Each row was made from one path, in order. Every step used is in the known rows, and no mark comes twice. Write each row's path.
Known rows:
gaki, geta, ropevut, gimonoz, sidin, tuta: 58.3  -27.0  -17.1  -5.3  -34.1  -12.8  36.3  -32.0  1.6  14.4  -4.8  -12.9  72.0  -40.6  -8.5  -43.0  -8.2  -39.1  -18.6  38.6  23.3  11.4  57.3  15.2  41.6  -21.9  29.4  -49.8  -9.0  -48.3  34.0
gimonoz, ropevut, geta, gaki: 15.5  18.5  -20.7  -19.5  -14.9  -4.0  23.1  -35.7  17.5  1.2  -15.5  -39.9  -19.3  -21.3  -2.3  1.6  14.6  -13.9  -1.4  7.2  35.0  9.7  -7.1  20.1  38.1  -3.6  -21.2  -33.4  7.0  -45.5  13.3
gaki, geta, ropevut, luded, sena: 27.2  -7.1  -12.6  40.4  0.1  24.0  10.2  -36.6  -31.7  -24.3  -13.2  -21.5  8.6  -3.5  -27.9  -34.6  5.9  -23.8  32.0  -22.1  9.8  0.5  -2.9  43.9  41.7  -7.3  -30.3  -12.7  9.1  -7.4  16.2
geta, gaki, tuta, sidin: 40.9  8.3  -32.1  -21.9  3.8  -10.9  29.1  -4.6  26.9  -6.3  2.2  -31.0  19.5  -21.0  8.0  -23.8  -6.6  -30.5  -14.5  31.0  13.3  33.4  30.3  -3.5  33.9  -2.3  -2.5  -26.6  8.0  -17.8  3.3
ropevut, gimonoz, goge, geta, gaki, tuta, sidin: 39.5  -8.4  -56.7  -35.2  -8.6  -11.8  21.5  -17.4  42.7  -1.2  -7.8  -18.9  22.3  -23.4  3.1  -3.9  18.7  -38.1  -9.5  35.4  17.7  39.9  27.9  -2.2  48.5  -18.2  3.0  -38.3  9.8  -33.5  28.8
gimonoz, goge, geta, gaki, tuta, sidin: 39.9  -8.4  -43.5  -33.2  -3.7  -6.4  18.3  -13.0  41.9  -7.0  -0.4  -17.5  17.1  -28.3  18.5  -14.9  3.3  -43.1  -0.6  32.0  14.7  38.5  26.4  -1.4  44.5  -19.3  -10.8  -23.0  12.2  -29.3  11.5
sidin, tuta, gaki: 62.5  11.8  -4.6  11.1  10.1  -17.9  27.8  6.8  -1.4  -0.4  -4.7  -18.2  34.5  -39.7  12.0  -29.7  -13.4  -16.5  -3.1  28.2  28.4  14.5  32.8  -2.3  18.9  9.9  11.8  -13.4  -3.5  -21.2  -9.1
tuta, gaki, geta, ropevut, luded, sena: 33.2  -0.9  -14.2  45.3  6.5  19.0  15.7  -29.4  -29.5  -22.7  -11.4  -25.8  5.1  -10.0  -29.4  -31.3  12.3  -26.2  34.1  -24.8  10.4  1.6  -1.3  34.3  47.3  -5.0  -29.4  -13.7  13.7  -11.7  11.5
ratovi, sena: 18.5  12.0  -33.5  7.3  -1.3  -15.0  9.4  -18.6  -45.7  -1.7  6.4  19.3  12.9  -0.4  -15.5  -6.5  -21.9  -41.2  -8.8  -12.4  5.3  4.9  19.9  28.1  1.7  20.2  -18.4  19.9  2.3  -3.2  -19.7
sidin, tuta, gaki, geta, ropevut: 46.0  5.1  3.0  -13.5  1.7  -5.2  49.5  -5.8  -9.9  -3.5  -20.7  -39.3  24.3  -50.5  10.1  -27.8  -11.5  -31.5  3.7  10.3  35.5  10.1  20.7  27.6  45.4  -6.8  -6.8  -31.1  0.2  -31.6  7.1
goge, gimonoz, sidin, tuta, gaki, geta: 50.7  -14.2  -12.2  -7.0  -18.5  -6.8  30.3  -10.5  -8.4  5.0  18.0  -7.5  48.9  -28.5  3.3  -38.9  -4.7  -41.0  -14.2  40.8  21.3  26.9  33.7  -3.5  26.1  -15.7  1.2  -36.6  0.2  -40.1  4.7
luded, sena: 31.6  1.2  -24.4  25.2  0.9  4.3  -3.6  -32.6  -24.4  -16.2  2.2  -2.9  28.7  -6.0  -13.7  -20.0  -14.2  -1.9  9.8  -2.9  1.0  8.3  6.0  18.7  19.5  10.6  -15.6  8.7  1.5  5.1  0.7
ropevut, geta: 21.2  4.8  -2.5  3.9  -10.5  5.4  11.3  -29.1  2.1  -12.6  -11.0  -16.0  2.7  1.9  -2.1  -16.5  3.7  -11.8  -11.5  22.6  29.4  10.0  -1.3  17.4  9.4  -2.0  -14.2  -21.8  -6.1  -23.1  3.1
gimonoz, goge: 10.1  -14.8  -15.5  -38.0  -3.2  3.5  -0.5  -21.2  25.1  -10.0  -7.4  14.0  3.9  -25.3  21.6  6.8  9.5  -34.7  44.4  11.4  19.7  30.4  17.9  2.1  15.2  -11.6  2.5  6.2  15.0  -21.6  -4.6
tuta, gaki, geta, ropevut, gimonoz: 20.7  7.3  -20.3  -18.5  -9.2  -11.9  42.9  -21.5  -7.6  7.5  -28.9  -32.2  13.6  -20.6  -27.9  7.2  28.9  -16.1  -7.7  8.4  36.5  18.0  12.2  17.2  43.5  -2.9  17.8  -54.0  4.9  -37.5  30.2
sidin, geta: 13.6  11.3  -14.7  5.7  -15.2  -7.1  27.4  -16.3  -32.0  15.2  3.3  -1.4  30.4  -5.7  4.0  -14.8  -28.8  -18.6  -9.5  9.2  47.4  25.7  21.5  21.7  27.8  4.1  12.0  -16.6  17.8  -3.7  -16.4
sidin, tuta, gaki, geta: 55.4  3.2  -3.5  -3.2  -5.6  -5.4  32.1  1.8  -12.6  4.1  0.3  -26.6  46.1  -31.3  10.4  -31.8  -2.9  -27.2  -9.1  37.6  31.4  21.3  21.1  6.8  13.1  -2.3  2.5  -27.8  -8.3  -25.7  -0.3
ropevut, geta, gaki, tuta: 45.1  1.5  -38.5  -21.5  -16.0  7.1  27.7  -13.1  21.3  -8.6  -8.5  -42.6  35.1  -16.3  7.0  -25.9  -2.0  -22.1  -33.3  33.5  24.7  21.6  12.4  17.0  34.7  -5.7  -19.3  -30.3  -7.4  -26.4  26.9
gimonoz, goge, geta, ropevut: 13.0  -12.6  -10.9  -29.2  -7.2  4.2  18.8  -31.5  16.7  -16.1  -28.8  -1.3  -12.8  -39.0  18.1  -0.4  -5.7  -35.8  28.1  -6.3  27.8  14.5  4.5  31.9  51.9  -23.7  -20.4  -12.4  16.0  -36.6  10.2
geta, ropevut, luded: 8.4  2.2  13.1  23.5  5.4  17.9  23.6  -21.5  -4.3  -23.4  -28.6  -19.8  -30.1  -2.0  -14.1  -27.8  11.1  -31.1  36.5  -18.1  26.7  7.3  5.7  33.8  33.0  -8.9  -12.9  -26.2  17.7  -22.9  1.5
sidin, geta, ropevut, gimonoz: 12.7  7.4  -28.8  -8.3  -16.8  -14.6  44.7  -29.6  -21.1  16.9  -29.5  -19.7  22.6  -15.4  -25.2  5.1  4.4  -11.5  -13.2  -1.1  49.5  17.3  22.0  32.0  54.3  -0.1  27.2  -48.8  12.9  -23.8  27.2
gimonoz, ropevut, geta, gaki, tuta: 49.8  5.9  -39.2  -19.8  -20.2  1.2  33.7  -23.6  14.5  -8.8  -14.0  -44.9  30.7  -32.9  13.4  -26.1  1.9  -29.6  -31.8  29.0  34.1  14.9  12.8  30.6  41.1  -16.7  -23.3  -34.9  -10.8  -35.8  31.4
tuta, gaki, geta, ropevut: 23.2  11.7  4.8  -17.9  0.9  -1.2  45.0  -11.1  -9.2  -5.2  -18.4  -34.7  0.2  -36.6  2.4  -12.7  -0.5  -30.8  9.8  -0.9  31.6  13.8  9.1  20.5  42.5  -7.1  -12.6  -28.7  11.1  -31.1  -0.5
ropevut, gimonoz, goge, geta: 14.7  -21.1  -37.5  -23.7  -21.5  -0.7  -2.9  -35.5  21.2  -3.9  -17.5  18.2  8.3  -9.2  1.0  14.7  24.4  -25.6  12.6  20.7  27.1  28.1  3.2  11.4  27.8  -21.8  2.7  -23.8  7.9  -39.3  23.2
tuta, sidin, geta, ropevut, gimonoz: 15.1  9.5  -28.9  -8.0  -9.5  -20.7  45.7  -28.3  -15.7  16.7  -25.4  -21.2  16.3  -17.1  -26.7  4.6  5.6  -17.1  -12.0  2.0  46.0  21.4  28.9  25.5  59.3  -0.6  30.2  -52.8  15.6  -23.6  22.4

Write each row's path:
6.2  20.4  -31.1  -22.4  -4.0  -14.7  30.9  -11.9  6.8  23.6  8.0  -26.9  1.3  -8.9  -6.0  0.8  -13.8  -16.6  0.1  6.7  35.1  34.6  18.3  -1.6  49.0  14.6  7.4  -28.2  34.3  -18.4  -13.8 -> tuta, sidin, geta, gaki
9.0  12.9  -20.4  -22.3  -8.8  2.6  16.5  -22.4  25.5  0.5  -8.4  -37.1  -13.7  -1.3  -10.2  1.2  9.3  -4.9  -3.2  13.8  24.8  16.9  -7.7  2.4  29.1  12.0  -16.7  -27.4  11.2  -34.3  6.8 -> ropevut, geta, gaki
44.2  1.3  -22.3  -13.8  -9.8  -14.8  47.9  -15.5  -9.8  9.1  -31.4  -36.8  36.7  -34.9  -19.7  -8.5  17.5  -17.4  -13.8  20.7  40.4  13.5  24.5  23.8  45.5  -4.2  22.4  -56.4  -6.3  -37.9  37.7 -> sidin, tuta, gaki, geta, ropevut, gimonoz
27.6  10.7  -2.3  -9.1  -4.1  -2.1  25.1  -4.6  -10.1  0.9  4.2  -21.5  16.4  -13.9  0.3  -11.6  10.4  -25.6  -0.8  24.0  27.4  26.9  6.6  -1.5  10.1  -1.2  -4.9  -25.2  6.4  -24.9  -11.2 -> tuta, gaki, geta
39.4  7.5  -29.6  4.4  -10.3  -13.0  39.0  -10.3  -21.0  11.1  7.9  -10.9  49.4  -16.6  11.7  -33.6  -29.7  -37.0  -27.3  26.3  43.6  33.9  41.3  19.2  41.5  -9.4  12.4  -26.1  13.1  -1.9  -6.4 -> gaki, tuta, sidin, geta
10.0  -5.3  -15.2  7.8  -37.5  -9.6  25.0  -33.7  -20.2  25.8  22.9  15.2  40.7  -8.1  -4.8  -25.3  -28.1  -41.9  -10.3  12.2  34.4  26.0  44.3  3.5  39.8  -13.3  21.7  -22.2  29.4  -25.2  -16.5 -> gimonoz, sidin, geta
32.2  8.7  -16.6  -6.9  -3.2  -11.1  55.9  -15.2  -17.5  2.7  -15.5  -27.3  27.7  -39.0  11.9  -29.2  -33.6  -41.1  -10.9  1.6  44.7  20.0  36.6  37.8  67.5  -12.8  1.2  -30.3  17.0  -13.1  2.0 -> gaki, tuta, sidin, geta, ropevut
47.6  3.6  -20.5  -5.0  4.2  -10.4  25.5  -7.5  10.8  -13.5  1.2  -15.7  30.0  -19.3  14.3  -33.9  -11.2  -35.2  -17.8  35.9  14.8  30.5  36.0  3.7  21.1  -10.0  0.6  -21.4  -1.3  -9.6  -1.5 -> gaki, tuta, sidin
39.0  5.6  -46.7  -20.7  -19.3  0.1  38.1  -4.9  -0.9  9.3  0.2  -33.3  53.4  -20.7  11.5  -25.4  -22.4  -26.0  -32.6  24.6  36.2  31.4  26.1  19.5  46.2  -1.0  -2.7  -27.1  8.4  -14.0  15.4 -> sidin, geta, gaki, tuta
38.8  -2.4  10.4  25.3  4.0  15.3  37.1  -9.6  -11.4  -13.7  -24.0  -36.0  0.7  -21.1  -7.8  -43.2  12.6  -41.2  27.0  0.0  35.2  6.2  13.9  34.0  39.7  -14.2  -10.6  -39.5  7.2  -32.2  10.5 -> sidin, tuta, gaki, geta, ropevut, luded
53.5  -8.9  -17.3  -3.0  -24.5  -13.2  33.5  -15.2  -5.5  17.9  7.2  -18.6  59.1  -27.6  -10.3  -27.4  14.0  -36.7  -17.1  42.9  25.9  23.1  38.0  -5.2  25.0  -12.0  21.8  -47.4  -4.0  -44.6  15.7 -> ropevut, gimonoz, sidin, tuta, gaki, geta
7.7  -22.6  -15.1  -10.4  -28.9  -4.8  8.3  -39.0  6.8  -5.1  27.0  30.6  11.4  -2.2  -9.6  -26.5  -13.8  -39.3  -4.0  20.4  -1.1  29.4  37.4  -13.2  27.7  -19.2  1.8  -24.2  23.1  -41.0  -4.7 -> goge, gimonoz, sidin
9.6  -16.5  -34.2  -38.5  -12.2  -4.3  3.4  -29.0  25.6  1.0  -17.7  10.4  12.6  -18.0  -3.2  21.9  33.8  -26.0  32.0  16.4  25.2  32.8  20.6  0.8  20.8  -9.9  24.6  -18.0  10.3  -29.3  21.6 -> ropevut, gimonoz, goge
38.0  -19.4  -31.9  -41.8  -9.0  -9.3  31.1  -19.5  19.6  6.0  -28.5  -15.4  33.0  -52.6  4.1  7.2  29.6  -39.4  30.2  17.9  36.3  24.3  31.2  15.0  50.3  -18.5  21.6  -33.3  4.6  -42.9  36.3 -> sidin, tuta, gaki, geta, ropevut, gimonoz, goge
5.0  -8.2  -48.9  -45.8  -19.4  -2.0  4.7  -28.3  41.1  8.0  -13.7  -10.6  -9.7  -10.3  -8.1  26.2  25.8  -15.0  15.1  11.4  22.7  31.5  -4.2  -1.3  43.5  -3.7  -3.2  -29.7  22.0  -46.8  23.0 -> ropevut, gimonoz, goge, geta, gaki
10.1  -13.5  -37.3  -39.2  -8.6  -13.3  28.5  -31.3  16.6  10.9  -23.6  -1.0  10.1  -34.0  -2.4  20.0  20.7  -39.7  33.2  2.9  39.3  32.2  33.4  15.1  59.3  -18.0  27.3  -30.0  24.5  -30.6  22.3 -> tuta, sidin, geta, ropevut, gimonoz, goge
26.9  0.6  -7.6  28.8  -0.8  11.0  42.7  -16.6  -16.6  -10.7  -20.1  -26.6  3.1  -11.4  -6.4  -43.4  -4.4  -48.2  14.4  -8.3  41.8  16.4  25.7  42.8  58.4  -18.6  -5.5  -37.7  22.0  -16.7  7.4 -> gaki, tuta, sidin, geta, ropevut, luded
37.6  -4.0  -46.6  -19.3  -33.6  -2.6  36.7  -15.9  7.6  16.0  13.1  -22.7  60.2  -22.5  5.2  -31.7  -22.5  -40.4  -32.9  26.9  27.6  31.2  40.7  8.4  53.1  -11.9  3.6  -30.2  15.8  -27.6  14.4 -> gimonoz, sidin, geta, gaki, tuta
43.3  7.4  -32.1  -16.8  0.3  -6.9  28.6  -12.7  28.8  -8.3  -0.4  -37.0  17.6  -17.7  5.5  -26.2  0.9  -31.4  -22.3  34.8  17.3  29.2  24.2  1.6  36.4  -6.0  -10.8  -33.0  2.9  -23.5  10.9 -> ropevut, geta, gaki, tuta, sidin
45.0  -5.6  -30.9  51.6  1.4  13.1  23.9  -32.2  -34.1  -18.5  -9.4  -22.8  30.7  -12.8  -19.8  -47.8  -10.6  -36.2  14.3  -17.8  19.0  7.0  20.7  47.7  65.9  -12.1  -22.1  -15.3  13.8  2.1  17.3 -> gaki, tuta, sidin, geta, ropevut, luded, sena
41.2  3.9  -38.2  -26.6  -11.1  3.1  27.5  -4.0  17.9  -5.7  -4.4  -34.0  37.4  -20.8  10.4  -23.4  -9.7  -21.1  -22.7  27.7  18.5  26.9  19.1  10.8  30.7  -0.3  -9.1  -22.5  0.2  -19.0  17.8 -> geta, gaki, tuta
44.2  -2.6  -44.6  -22.2  -18.1  5.9  21.6  -10.1  19.3  -7.6  -5.6  -27.4  34.8  -17.7  12.3  -23.6  -10.6  -22.6  -33.1  30.8  21.2  26.2  9.2  16.6  37.0  -9.3  -20.7  -27.5  -1.2  -27.2  23.0 -> goge, geta, gaki, tuta
16.6  -1.4  -26.6  -9.5  -15.9  -9.5  28.5  -34.1  -2.1  0.0  -35.4  -14.7  3.2  -12.5  -24.5  6.9  15.0  -9.8  -13.1  5.7  34.1  12.3  6.3  28.7  45.3  -7.8  9.7  -48.9  4.0  -36.9  35.0 -> goge, geta, ropevut, gimonoz
14.6  -19.5  -22.8  -21.7  -16.0  6.8  -6.9  -29.9  21.0  -11.6  -9.7  20.9  -0.2  -16.2  20.7  2.3  5.2  -33.1  22.2  16.5  22.4  25.9  1.6  11.3  22.7  -23.2  -14.4  -4.8  10.7  -32.4  2.6 -> gimonoz, goge, geta
9.8  5.5  4.3  30.5  3.6  8.0  35.5  -21.5  -17.0  -7.4  -19.9  -19.9  -19.7  -3.5  -14.8  -30.2  -0.6  -40.8  30.1  -17.6  40.8  14.4  17.9  36.3  53.7  -12.3  -3.1  -34.5  29.9  -18.5  -5.6 -> tuta, sidin, geta, ropevut, luded
32.8  3.2  -41.1  -9.1  -13.8  -18.8  53.0  -23.4  -15.1  13.7  -26.5  -28.0  39.7  -24.9  -18.8  -9.1  1.9  -25.2  -26.4  12.1  47.3  23.2  36.6  32.0  64.0  -9.6  27.3  -55.9  7.7  -21.8  34.8 -> gaki, tuta, sidin, geta, ropevut, gimonoz
46.7  4.1  -39.9  -20.0  -4.5  -12.5  33.3  -23.0  18.5  -13.6  -2.2  -31.1  8.8  -29.2  10.7  -26.6  1.4  -37.1  -24.5  31.5  23.9  28.2  23.1  16.9  48.9  -20.7  -21.6  -42.6  1.0  -33.7  22.0 -> goge, gimonoz, ropevut, geta, gaki, tuta, sidin
28.5  -8.9  -18.6  51.4  0.1  21.4  2.7  -41.9  -25.1  -29.4  -17.5  -10.3  -2.1  -0.8  -26.0  -33.2  0.0  -19.6  28.4  -26.0  8.9  -3.6  -7.2  44.9  47.4  -9.6  -35.4  -8.5  12.2  -10.9  16.1 -> goge, geta, ropevut, luded, sena
9.1  -1.5  -6.1  -4.7  -24.7  -8.6  44.0  -34.4  -16.2  14.3  -3.1  -5.5  20.1  -32.3  -1.1  -23.5  -31.8  -43.6  1.9  -9.8  37.7  13.7  38.9  25.1  66.9  -16.4  9.0  -27.3  30.7  -31.7  -5.6 -> gimonoz, sidin, geta, ropevut
29.0  11.9  -2.4  8.4  -16.9  -4.1  19.7  -44.7  -8.8  -12.7  -20.6  -19.4  -5.7  -23.6  8.4  -15.5  10.2  -24.0  -8.7  15.7  43.0  0.2  0.5  38.9  21.4  -20.8  -19.8  -28.7  -10.9  -37.1  11.0 -> gimonoz, ropevut, geta
56.0  -6.4  -15.1  50.2  5.9  15.1  20.8  -23.5  -31.6  -19.9  -13.3  -30.7  28.7  -23.6  -21.3  -47.3  1.4  -26.7  28.2  -13.2  14.9  -3.5  10.7  40.6  50.4  -4.4  -24.5  -15.6  2.7  -12.4  18.6 -> sidin, tuta, gaki, geta, ropevut, luded, sena
48.8  11.2  -32.4  -14.5  -4.3  -13.0  33.5  -21.8  21.7  -7.8  -6.6  -40.1  12.9  -32.5  11.9  -25.8  3.8  -37.5  -20.6  30.0  26.4  21.9  24.9  15.0  44.6  -18.4  -13.9  -37.9  -0.7  -32.7  16.1 -> gimonoz, ropevut, geta, gaki, tuta, sidin
43.2  3.8  -37.0  -17.6  -1.9  -9.2  24.4  -9.8  27.6  -7.3  0.8  -25.6  17.3  -17.6  9.4  -23.8  -6.1  -32.2  -21.7  33.1  15.2  33.1  22.8  0.7  38.8  -10.4  -11.0  -30.7  7.3  -24.1  7.2 -> goge, geta, gaki, tuta, sidin
41.4  -15.2  -63.8  -40.1  -24.7  2.0  19.5  -18.1  34.0  -1.2  -14.0  -22.2  39.8  -22.3  6.2  -4.1  14.9  -29.3  -19.9  32.3  23.9  33.0  14.9  13.4  46.4  -17.9  -5.9  -35.1  1.9  -37.4  43.8 -> ropevut, gimonoz, goge, geta, gaki, tuta
26.5  -17.5  -48.1  -40.6  -12.3  -10.1  35.0  -26.6  16.7  6.0  -23.1  -7.6  35.0  -41.1  5.0  7.3  16.7  -48.2  16.7  12.6  39.3  33.5  40.9  21.1  64.7  -26.2  24.6  -33.4  15.9  -29.0  34.4 -> gaki, tuta, sidin, geta, ropevut, gimonoz, goge
14.4  5.1  -21.5  -14.1  -7.7  -11.3  33.8  -28.4  -2.4  1.2  -34.5  -21.6  6.4  -14.7  -25.6  7.7  16.5  -7.0  -4.4  3.8  31.9  13.2  15.2  23.3  39.1  2.6  21.5  -43.9  4.6  -28.7  28.5 -> geta, ropevut, gimonoz
10.5  -20.1  -30.9  -50.8  -14.3  -0.6  21.6  -32.0  19.1  0.9  -27.5  -7.1  13.2  -31.6  -1.9  19.9  33.2  -36.2  33.9  9.0  31.0  28.3  18.1  18.0  41.7  -21.1  15.4  -31.2  11.4  -38.3  32.5 -> gaki, geta, ropevut, gimonoz, goge
22.7  5.1  -14.6  -8.6  -9.2  -11.3  20.7  -36.5  -21.6  -16.6  -11.7  5.9  -10.6  -30.3  13.7  -13.5  -5.9  -24.1  0.0  7.9  32.5  15.9  9.5  35.7  25.8  -20.6  -17.5  -24.7  2.4  -31.1  6.9 -> goge, gimonoz, ropevut
0.1  3.9  -43.0  -21.8  -36.6  -14.4  29.8  -30.8  8.8  38.4  12.7  -14.2  23.3  -4.2  -28.7  4.2  0.2  -22.2  -11.0  8.6  31.3  32.2  30.3  -7.4  58.3  3.4  26.2  -43.4  37.0  -40.7  7.1 -> ropevut, gimonoz, sidin, geta, gaki
59.9  -7.0  -19.5  10.4  -17.5  -23.6  37.3  -18.2  10.0  11.8  -7.7  -11.2  39.4  -46.8  -8.0  -27.9  -2.0  -35.0  -13.6  25.3  26.4  9.5  45.5  -2.0  56.0  -14.6  19.4  -41.2  4.8  -54.1  17.4 -> goge, geta, ropevut, gimonoz, sidin, tuta, gaki
15.0  14.1  -4.9  -5.6  1.6  -13.9  48.5  -19.4  -18.2  6.5  -14.7  -20.6  4.5  -31.9  4.3  -16.1  -29.6  -32.1  5.4  -8.9  44.0  17.8  28.3  30.7  62.3  -4.6  4.2  -25.6  26.2  -14.7  -10.0 -> tuta, sidin, geta, ropevut
37.7  -6.1  -60.3  -21.0  -38.9  -7.2  39.4  -21.5  7.0  22.7  6.8  -24.9  65.9  -18.0  -9.7  -21.0  -6.7  -35.8  -40.9  30.6  32.0  33.0  42.6  8.2  57.6  -12.1  17.4  -46.3  12.9  -32.1  31.6 -> ropevut, gimonoz, sidin, geta, gaki, tuta
16.9  -10.8  -19.0  -12.5  -35.2  -15.1  35.5  -40.8  9.7  18.3  1.6  -7.3  23.4  -22.2  -31.5  -8.8  22.0  -45.3  -6.9  13.2  16.7  19.1  42.1  -9.3  51.3  -22.3  26.3  -52.2  20.5  -59.5  19.6 -> tuta, gaki, geta, ropevut, gimonoz, sidin
7.9  3.9  4.9  29.8  -2.7  15.1  33.6  -21.1  -23.3  -7.8  -23.3  -18.4  -13.3  -1.5  -14.1  -28.9  -1.4  -35.7  28.0  -21.5  44.3  10.0  11.5  42.9  49.0  -9.3  -5.3  -31.5  26.6  -18.2  -1.2 -> sidin, geta, ropevut, luded
